Each row was made from one path, in order. Every step used is in the known rows, and no mark comes twice. Write each row's path.
Known rows
pabin > mebe: [  4  10  15  24 -13  -3   4 -11  62 -32  -9 -15  -2  15   5   1  -4  -3
   6   6  11   1   4  -8 -11 -19   3   5   2  -5   8  13 -22]
pabin > pasu: [ -4 -15   8 -19  -3  11  -2  -7  48 -13   8  -3  15  15 -21  23   0 -16
  -9  23 -21  -7  -2   2  -5  -3  19 -18  -6  -5   6   7  23]
kolivup > kulol > pasu > pabin: [ 29 -10  -8  26   9 -31  15  -9  -8 -42 -41 -15  -9   3 -11 -10  18 -23
 -55  56 -26  25 -13   0 -13 -16  -9   2   7  38  42  -6   6]
tedos > kolivup: [ 11  17   6   6  13 -31  -9  13  -9  19 -17  -8   9   0  10   8 -11  12
 -30 -32  -7 -16 -15   1   9   7  16  -7   1  24 -10 -11  30]
mebe > kulol: [ 13 -19  -6   9  13  14  -9  -4 -36 -10 -10  19  -1  -5   1   2  13   8
   3  29 -13 -20 -28   3  23  -5 -20 -13 -31   0  -8  -8 -13]
tedos > kolivup > kulol > pasu > pabin > mebe: [ 42  12  12  55   8 -68   9  -8  46 -50 -64 -36  -2  20   3   3   4 -16
 -80  30 -23  10 -27  -7 -13 -30  10   1  12  56  40  -4  13]
pabin > kolivup: [-24  -1  32  17  11  -8 -24  -2  21   7  -4 -24  12  12   0   3   8  -4
  -2 -31 -19 -16 -12  19  -9 -13 -11   4  -7  -5 -13  -4   5]
mebe > tedos: [ -4 -15  12  36 -15  -5  10   0 -27 -14  -9   7  -1  -8 -10 -19  24   6
  12 -28  -8 -32   1  -6 -26   1  27   6  -7   1   5 -12 -20]
pasu > pabin > tedos > kulol > kolivup: [ 26 -16  14  38  25 -32 -17 -16  -8 -37 -64   1  -3  -9   4  29 -37   0
 -49  26 -35  -4 -14  27 -12 -24 -36  11 -13  24  48 -10   6]
pasu > tedos > pabin > kolivup > mebe > kulol: [ 33 -39  39   6  32 -24  -8  -9  43 -19 -80 -13   1 -12   5  29  22   6
  13   5 -51 -29 -28  22  -8 -40 -28  13 -57  35  12 -31 -22]
pasu > pabin > tedos > kolivup > mebe > kulol: [ 60 -52  21  27  46 -54 -20  -8  39 -31 -84 -12  -7 -12   9  33 -13  21
 -43  26 -41 -28  -4  13  -4 -33 -37  11 -30  51  39 -43 -10]
pasu > kulol: [  6 -15 -10   0   5   9  -5   9  -5   0   9  -1 -12  14 -27   2  25  -1
  14   0 -12  -3 -25   6  -4 -15 -34 -13 -15  17  16   0   4]
pabin > pasu > tedos: [  0 -30  -2   9  -4   5  -5  -8  55 -23  -8  -2  17  21 -38  24  11 -34
  12  19 -35 -20 -11  -4 -36 -12  32  -8 -31   8  15   3  15]
kulol > kolivup > mebe > pabin: [ 35  14  45 -39  19 -48  28   6  15 -23 -45 -13  35 -29  16  10 -39   7
 -27   6  -5  14  27  13   2  12 -46   8  23   4  30  -5   1]
pabin > kolivup > mebe > kulol > tedos > pasu: [ 30 -38  26   5  -9 -43   9 -16  17 -27 -75 -41  14  -3  28  20  13  10
  23  -4 -65  10   6  43 -34 -43 -42 -19 -44  45   2 -31  22]
kolivup > kulol: [ -7  18  11   2   8   1  13   6   2  -3 -17  17  -3  -6 -14  -9  21   4
 -10   6 -18  -9 -23  -3  -3 -21 -11  -3 -32  21  10 -10  -3]
kulol > pasu > tedos > kolivup > pabin: [ 24  11 -13  30  17 -57  -2  -3  -8 -18 -68 -26  23  16  10  -5   6 -40
 -10   2 -59   9   6   2 -15  -5  59  -8 -13  44  20 -19  62]
pasu > pabin: [ 36 -44   1  11   5 -21  -8  -9  -4 -12 -24 -15 -17  -5  -1   7  -4  -6
 -28  25  -1   9   6   4  10  -1 -20  22  25  12  18   3 -16]
kolivup > kulol > tedos > pabin > mebe > pasu: [ 52  10  41  14 -37 -54  46 -14  21 -74 -80 -17 -17   1  32  21   1  -5
  -4  14 -35  33   8   0 -36 -25   6  -4  -5  23  32  -7 -20]
pabin > kolivup > kulol: [-33  19  43  19  20  -9 -13   4  25   4 -22  -9   9   8 -15  -6  27   1
 -13 -21 -37 -27 -33  16 -16 -36 -22   2 -39  17  -3 -12   2]
tedos > pasu > pabin > mebe: [ 58 -54  11  21 -43 -38  15 -19  48 -50 -46 -84 -22  17 -10  21 -11  -2
 -28  52   4  34  17   1 -10 -12 -19  33  27  27  22  14  -9]
kulol > kolivup > pasu > pabin: [ 55 -18   3 -12   2 -49  13 -19 -14 -29 -39 -42  34   1   9  34 -21 -16
 -29  30 -28  10  48  16  27  10 -27   5  19  23  37   1  33]
tedos > kulol > kolivup > mebe > pasu: [ -4 -24  23 -34  20 -45  34   1   6 -43 -50 -24  26 -23  25  34 -14  20
 -38  18 -16   5  10  20 -42 -21 -54 -11 -17  32  13  -5   2]
mebe > kulol > kolivup > pabin: [ 22  11  13   1  19 -23  -8 -17 -49 -13 -54  16  32 -14  30   4  -3  -7
  -1  22 -43  -5   8  22  55 -12 -14 -11 -23   1   9   0  26]
kulol > pasu > pabin > mebe > kolivup: [ 42 -23  15  62  -7 -55   9 -26  23 -59 -34 -48   9  23  23  -9 -13 -36
 -66  32  -3  12   6 -12 -20   4  23  12  38  28  49  32 -24]
mebe > kulol > tedos > pasu: [ 50 -24 -17  12 -33 -18  15 -14 -63 -29 -49 -10  -2  -2  17  11   2   2
  25  24 -44  22 -10  20  -8  -5 -12 -28 -32  26   0 -17  24]
pasu > tedos > pabin: [ 42  -7   3   5  -5 -12   8  -2  -2  -9 -43  -4 -14  -7  -4  17  -2 -11
   9   5 -19   5 -10  -3   0   1  23  19 -15  19  17 -10  -5]
kolivup > mebe > kulol: [ 15 -30   5 -16  28   0   8  -4  26 -18 -31  13   5 -17  12   7  15  22
   6  32 -14 -17  -4   5   5 -28 -42 -10 -34  21   6 -17 -20]
pabin > mebe > pasu > tedos > kulol > kolivup: [  1 -21  19  40  -5 -39  19 -12  16 -74 -51 -35  23  12   3  31  -9 -14
 -11  12 -20 -14 -22   2 -70 -27 -16   1 -31  16  18  16 -21]

Write each row's path
[ 16  17   3  15  10 -10  -3 -10 -54 -10 -18  21  32 -10  17  10  -4   3
 -15   9 -15 -16 -18  11  28  -2 -22 -18 -17  -3   4   4   5] | mebe > kulol > kolivup
[ 35 -40  11  82 -26 -42  18 -26  22 -80 -43 -42 -10  17   1 -16  19 -29
 -27  26 -10   2  13 -11 -46 -12  32  15  36  11  45   4 -34] | kulol > pasu > pabin > mebe > tedos
[ 75 -51 -10  17 -44 -52  17 -16 -33 -29 -65 -45 -21  -2  15  16 -14 -11
  -9  21 -31  51  25  22 -19   0  -9   9  28  41  25  -8  23] | kulol > tedos > pasu > pabin
[ 44 -21  18  42  19 -53 -28  -4  14 -15 -55 -27 -11   6  -2  24 -27   1
 -50  -5 -25 -13   1   7 -10  -7   7  21   6  33  31 -25  11] | pasu > pabin > tedos > kolivup
[ 54 -53  30  15 -32 -75  44 -13   0 -39 -78 -67  16 -26   1  17   2  13
 -37   0 -18  11  50  15 -36 -12 -22  31  25  54  44 -13   5] | kulol > kolivup > mebe > tedos > pasu > pabin
[ 22  -3 -16  18  -9 -10   2  -1 -23 -12 -19  24 -11   9   4  -1  18 -14
  41 -21 -38  14 -13  19 -26 -23 -21 -31 -11  24  27  -5  16] | pasu > kulol > tedos
[ 36  -2  28  45  25 -53 -16   2  20 -16 -71 -10 -15   0 -17  17  -7   6
 -60   3 -42 -22 -21   5 -12 -28  -6  19 -26  52  43 -34   9] | pasu > pabin > tedos > kolivup > kulol
[ 40 -90  23 -22   5 -55  24  -7  35 -51 -46 -60  -9 -10  11  27  -1   4
 -35  43  -1  20  45   4 -41 -10 -49  27  30  30  25  -6 -34] | kolivup > mebe > pasu > pabin
[  0 -29  -3 -19   2  23  -7   2  42 -15  16  -4   3  29 -46  26  26 -18
   6  26 -31 -10 -28   6  -9 -18 -13 -30 -24  14  22   8  28] | pabin > pasu > kulol
[ 53  -5  39  67 -10 -67  17 -21  20 -47 -78   6  -7  -3  30 -12  -3 -20
 -34  -8 -35  -9  -8  -2 -29 -33   2  10   1  49  59  16 -39] | pasu > pabin > mebe > kolivup > kulol > tedos
[ 18 -15   9  13 -31  -9   8  -8  17 -30 -24 -59  -6  19 -23  19 -18  -2
   2  23 -26  19  19   7 -33  -4   5  11 -25  14  19 -20  26] | pabin > tedos > pasu
[  4 -14  40  42 -20 -23  10 -17  35 -46 -55 -13  -3   3   8 -22  22  -8
  31  -9 -27 -20  31  -6 -12 -29  37  18  -5  -2  22  -4 -23] | kolivup > pabin > mebe > tedos
[ 55  20   5  -4 -18 -30  17  -9 -24 -11 -56  18 -16 -15  43  13 -17  -3
  13 -14 -30  32  12  17  13   2  20  -8  15  15  19 -14  16] | kulol > tedos > pabin
[ 34  -4  20 -39  -9   1   8  -8  40 -14 -20  -6   0   3  -8  41 -12  -6
 -25  33 -25  12  -2   5  30   9  30  -8   2   0  14   1  28] | tedos > pabin > pasu
[ 32  -8   8  50  -4 -35  19 -21  57 -70 -47 -28 -10  20  -4  -7  14 -28
 -50  61 -17  24  -9  -9 -24 -37  -5   7   9  33  51   8 -16] | kolivup > kulol > pasu > pabin > mebe
[  9  -3  30  -1  12 -33   0  -5 -26   3 -39  -7  16  -7  25 -17  -5 -14
 -14  -6 -30 -11  20   0  25   7  27  10  -6  18  17  12   8] | mebe > kolivup > pabin
[  7 -51  -1  -5  -7 -11  11  11 -29 -32   9 -40  -6  20 -26  17  27  -4
   4  17 -10   5 -11   4 -36   0 -40  -8  -8  12   8   4  -7] | mebe > pasu > kulol
[ 30   9  17 -11   3 -55  -9  -9  26  -6 -73   9  24   6  29  22 -13 -24
  -2 -17 -78   5  21  24  12 -15  56 -36  -3  28  16 -15  85] | kulol > tedos > kolivup > pabin > pasu
[ 76 -46   8  40 -56 -57  20 -25  32 -63 -73 -62 -23  12  21  17 -18 -14
  -2  28 -22  51  30  12 -32 -21  -6  14  31  36  34   7   1] | kulol > tedos > pasu > pabin > mebe
[ 20 -16  14   7  14 -17  -9 -26   4 -34 -65  15  50   6  -9  27  10 -41
  12  40 -78 -24   0  17  16 -24  18 -21 -54   7  26   3  38] | mebe > kulol > kolivup > pabin > pasu > tedos
[ 68 -34  -3  -2  13 -36   4 -23 -49 -41 -51 -23  34  -4   8  35  -8  -8
 -24  60 -41  -7  15  20  48   4 -48  -8 -12  24  30  -5  20] | mebe > kulol > kolivup > pasu > pabin
[ 13 -32  12  43  14 -40 -21 -18  10 -29 -28 -53   6  22   4   3   6 -33
 -46  19 -27  20  -2  23 -17  -7  -6   8  29  13  18   0  13] | kulol > pasu > pabin > kolivup
[ 11 -33  38   1 -19 -37  13 -16  42 -65 -45 -60   3  17  18  11   2 -16
   7  36 -17  19  45  -3 -20 -16   4  14   7  -8  10  12 -15] | kolivup > pabin > mebe > pasu
[ 68 -11  26 -24  28 -66  15  24   2 -20 -72   2   1 -15  11   9 -14  13
   3 -27 -48   7 -14  25 -18 -11 -46 -23  -1  55  38 -32  28] | pasu > kulol > tedos > kolivup > mebe > pabin
[ 38 -36  16  34  -8 -29  -5 -19  57 -43 -32 -32 -19  10   6  10  -8  -8
 -22  29   8   8   7  -4  -3 -20 -14  27  29   7  27  16 -37] | pasu > pabin > mebe
[-12 -29   4  29   6   7   6   8 -41 -17 -29  26 -15 -19 -10 -12  25  21
  -1 -12 -24 -41 -40   6 -25 -16   5  -5 -38  18   2 -18 -18] | mebe > tedos > kulol
[  3  24  21 -17  13 -36  22  -7  40  -3 -31  -4  35 -19  27  17 -13   7
 -13 -16  -2   6  37  12  -9 -18 -25  -3   8  20  25  -2  13] | kulol > kolivup > mebe
[ 33  14 -11  25   5 -42 -10  13 -31   7 -35  15  -3   9  11   8   8  -1
  12 -52 -43  -3 -29  20 -14 -16  -5 -36  -9  50  18 -18  43] | pasu > kulol > tedos > kolivup
[ -2  22  28  40   4 -38  13  19 -30   4 -44  16   5 -14 -17 -18  34  21
 -28 -52 -32 -55 -36  -8 -20 -14  31  -2 -35  47   7 -33   9] | mebe > tedos > kolivup > kulol
[-31  31  25  32  15 -17  -1  -3  19 -17 -20 -23  21  22 -10 -13  29 -27
 -28   3 -45  -2 -29  16 -31 -30   2 -16 -28  22  10 -13  26] | pabin > kolivup > kulol > pasu
[ 14 -56  43   5  31 -45 -15 -11  74 -12 -53 -44  -2  -6  10  17   7   4
 -29  -1 -21  -5  19  27 -19 -37 -50  29  12  31  19 -11 -17] | pasu > pabin > kolivup > mebe
[ -1 -22  31  -5   1 -24  26  -4  57 -32 -25   0  39   1 -30  22  35  -6
   2 -19 -43 -34  10  13 -45 -34 -14 -26 -21  32  51  -6  21] | pabin > pasu > kulol > kolivup > mebe > tedos
[  2  17  28 -29   1 -27  -1 -18  32 -15 -39  -7  47   6   7  25 -12 -31
 -16  17 -48   9  40  19  30  -8  24 -17   2  -5  25  11  63] | kulol > kolivup > pabin > pasu
[  8 -17   9  -1 -11 -35  16   3 -45 -31   0 -40  25  16  -9  26  13 -10
 -12  -1  -9   8   0  10 -32   2 -41 -15   6  10  20  13  12] | mebe > pasu > kulol > kolivup
[ 20 -26 -12  -4   1  -7  14  -8  17 -25 -24 -29  21  15 -24  18  11 -27
  41  21 -42 -16  21  -4 -19  -3   7  -2 -44  27  17 -12  20] | kolivup > pasu > tedos
[ 21 -37  17  10   6 -69   0   5 -21 -28 -69 -51  15   8   3  19   5 -17
  -5  -8 -49  -8  17   0 -31   0  30  11 -18  32   1 -14  27] | mebe > pasu > tedos > kolivup > pabin
[  5 -34  11  -7   3  -6  -7 -13  59 -26 -45  -7  16  14 -26  18  12 -44
  27  33 -65 -10  16   4 -11 -22  39  -3 -35   9  22   0  33] | kolivup > pabin > pasu > tedos
[ 24 -15  47 -64  40 -26  21   5  51 -44 -55   4  37 -24  -8  40 -40  10
 -48  46 -41  -2 -18  28   1 -10 -49 -18 -17  17  34  -4  28] | tedos > kulol > kolivup > mebe > pabin > pasu
